Every row comes from one small tree of marks. The marks that hang from a mark follow it in brackets, in the order of their numbers. Every link used is in the known rows. Which tree was each row made from?
Known rows:
z_788{z_733{z_607{z_732{z_91}}}}: [-10.1 -41.8  22.2  38.6  21.6 -24.2 -21.0  -8.6 -15.5 -24.9   2.8  -4.1
  39.6 -47.2 -12.2]
z_91{z_607{z_732 z_733} z_788}: [ 51.6 -68.0  -6.2 -42.3   1.5 -30.7  34.9   2.0 -31.8 -56.0   7.8 -20.4
  45.9  20.6  37.4]
z_407{z_91{z_788} z_607{z_733{z_732}}}: [ 11.5 -53.9 -15.1  14.3   3.4   0.9  24.5 -10.2  13.1 -73.2  -2.2  28.3
  22.9  26.5  25.9]
z_607{z_732 z_733}: [ 22.6 -57.4  12.7 -21.4  18.1 -19.2  16.7  22.5 -34.0 -33.3  -3.3 -19.0
  73.3  17.8  13.2]
z_607{z_732{z_91{z_788{z_733}}}}: [ 23.6 -55.2   2.4 -11.6  -9.7 -21.6 -10.7   3.3 -24.3 -18.4   6.9   9.5
  36.8  -8.2   5.1]
z_788{z_607}: [ 20.2 -57.0  -7.4  39.0  28.3  -0.8   2.3 -18.9  -7.5 -38.8 -22.8 -23.3
   9.7 -55.9  19.3]
z_788{z_607{z_733}}: [ 22.5 -64.8   2.8  29.2  33.1   0.3   0.8   6.1  -8.0 -43.7 -22.7 -34.3
  35.4 -35.0  26.9]
z_407{z_91{z_607}}: [ 40.9 -49.9 -32.3  12.4  24.9  19.0   8.9 -30.6  -7.3 -59.4 -32.3  20.0
  15.6 -12.4  28.5]
z_788{z_607{z_732 z_733}}: [ 20.9 -62.4  12.0   8.1  20.4 -11.9  24.5   5.9 -34.0 -38.9  -6.7 -38.5
  55.7 -22.6  12.9]
z_407{z_91 z_607{z_732}}: [ 30.5 -41.9 -22.6   9.8   7.9  19.3  33.3 -23.1 -32.1 -53.3 -12.5  41.0
  29.0  11.6   8.1]
z_732{z_91{z_788{z_607 z_733}}}: [ 22.6 -62.2  -7.0  36.5   7.2  -1.6 -28.6 -13.4  -0.8 -26.8 -11.1  -5.5
   0.8 -60.0  17.2]
z_607{z_732{z_91} z_733}: [ 11.5 -57.0  -0.6  -1.2  21.5  -7.9   6.5  29.8 -31.2  -9.2   1.7  -8.9
  76.5  29.5  -6.1]
z_407{z_732}: [ 13.6 -60.2 -10.9  23.1  15.0  -2.7  23.3  -5.6 -19.9 -54.4  -5.0  14.0
  21.5   2.6  28.6]
z_91{z_607{z_733{z_732}} z_788}: [ 16.4 -64.5   3.3 -14.0  10.0 -34.4  19.4  -6.9   7.3 -68.4  -2.7 -29.9
  37.6   8.5  35.9]
z_732{z_91}: [ 11.0 -52.2 -18.8  27.2  28.7   5.2 -14.3   1.4  -5.9  -8.7 -13.5   5.6
  29.2  -4.6   0.3]
z_733{z_607}: [  4.7 -44.6  -0.1  44.2  34.5 -24.4  -5.0 -17.6   8.6 -41.4  -3.9 -11.6
   3.6 -48.2  12.9]

Write each row's tree:
[  9.2 -61.5   0.2  27.6  23.4   0.4  12.7  12.7 -31.5 -14.7  -1.1 -27.6
  58.9 -12.8  -6.9]
z_788{z_607{z_732{z_91} z_733}}
[ -2.6 -58.5  26.0  25.6  -0.3 -29.4  -9.9 -27.1  13.9 -60.2 -11.2 -31.0
   9.1 -72.3  23.4]
z_91{z_788{z_607 z_733{z_732}}}
[ 17.6 -54.2  27.4  13.6  11.1 -12.3  -2.2 -16.5 -31.5 -44.4 -22.2 -27.7
  42.0 -64.7  12.7]
z_788{z_607{z_732} z_733}
[  1.1 -57.4 -19.7  15.5   8.2 -21.4  11.3 -25.6   9.4 -40.1   3.4  -9.5
  13.3  -1.9   8.3]
z_733{z_732{z_91{z_607 z_788}}}
[-13.5 -60.2  23.0  37.8  29.5 -15.8   7.8  -2.0   6.7 -53.1 -17.7 -47.2
  45.8 -37.0  10.7]
z_788{z_607{z_733{z_732}}}
[-28.6 -46.3  -3.6  56.6  15.8 -40.5   1.4 -20.5  31.7 -27.5  28.3  -7.2
  -4.3 -31.7  -9.1]
z_733{z_607 z_732{z_91{z_788}}}
[  6.5 -53.8  14.7  33.6  15.1  -1.1 -14.0  -9.6 -30.4 -21.0 -15.3 -17.3
  45.1 -54.6  -7.6]
z_788{z_607{z_732{z_91}} z_733}
[-30.2 -52.1  25.2  63.3  23.9  -3.3 -30.7 -19.6   9.3 -33.7 -27.1 -26.5
  35.9 -67.8  -9.6]
z_788{z_607 z_733{z_732{z_91}}}
[ 25.2 -63.6 -13.8 -17.9   1.7 -21.2  14.8  26.5 -25.2 -13.5  22.7  -2.4
  51.7  35.0   4.1]
z_607{z_732{z_91{z_788}} z_733}
[ 22.4 -71.1 -31.9  29.7   2.4   9.6  28.9   9.5 -18.1 -54.8  16.5  38.4
  15.3  51.1  31.4]
z_407{z_607{z_733} z_732{z_91{z_788}}}
[  6.9 -64.8 -21.2  46.0  22.8  22.5  19.8  10.0 -25.0 -52.4  -4.2  32.1
  37.5  45.2  18.9]
z_407{z_607{z_733} z_732{z_91}}
[  0.1 -57.5  16.7   1.7  30.8 -21.3   9.3  -5.6   1.8 -66.4 -23.0 -36.7
  60.5   0.4  24.7]
z_91{z_607{z_733{z_732}}}
[-24.1 -54.7  10.0  29.6  30.4 -11.4 -10.0  17.4   8.2 -20.9  -8.9 -17.9
  66.0  14.4  -7.4]
z_607{z_733{z_732{z_91}}}
[ 25.3 -59.0 -26.2  37.0  16.2  35.3  35.7  -3.6 -21.3 -83.3 -15.0  53.4
  29.2  40.1  38.4]
z_407{z_91 z_607{z_733} z_732}
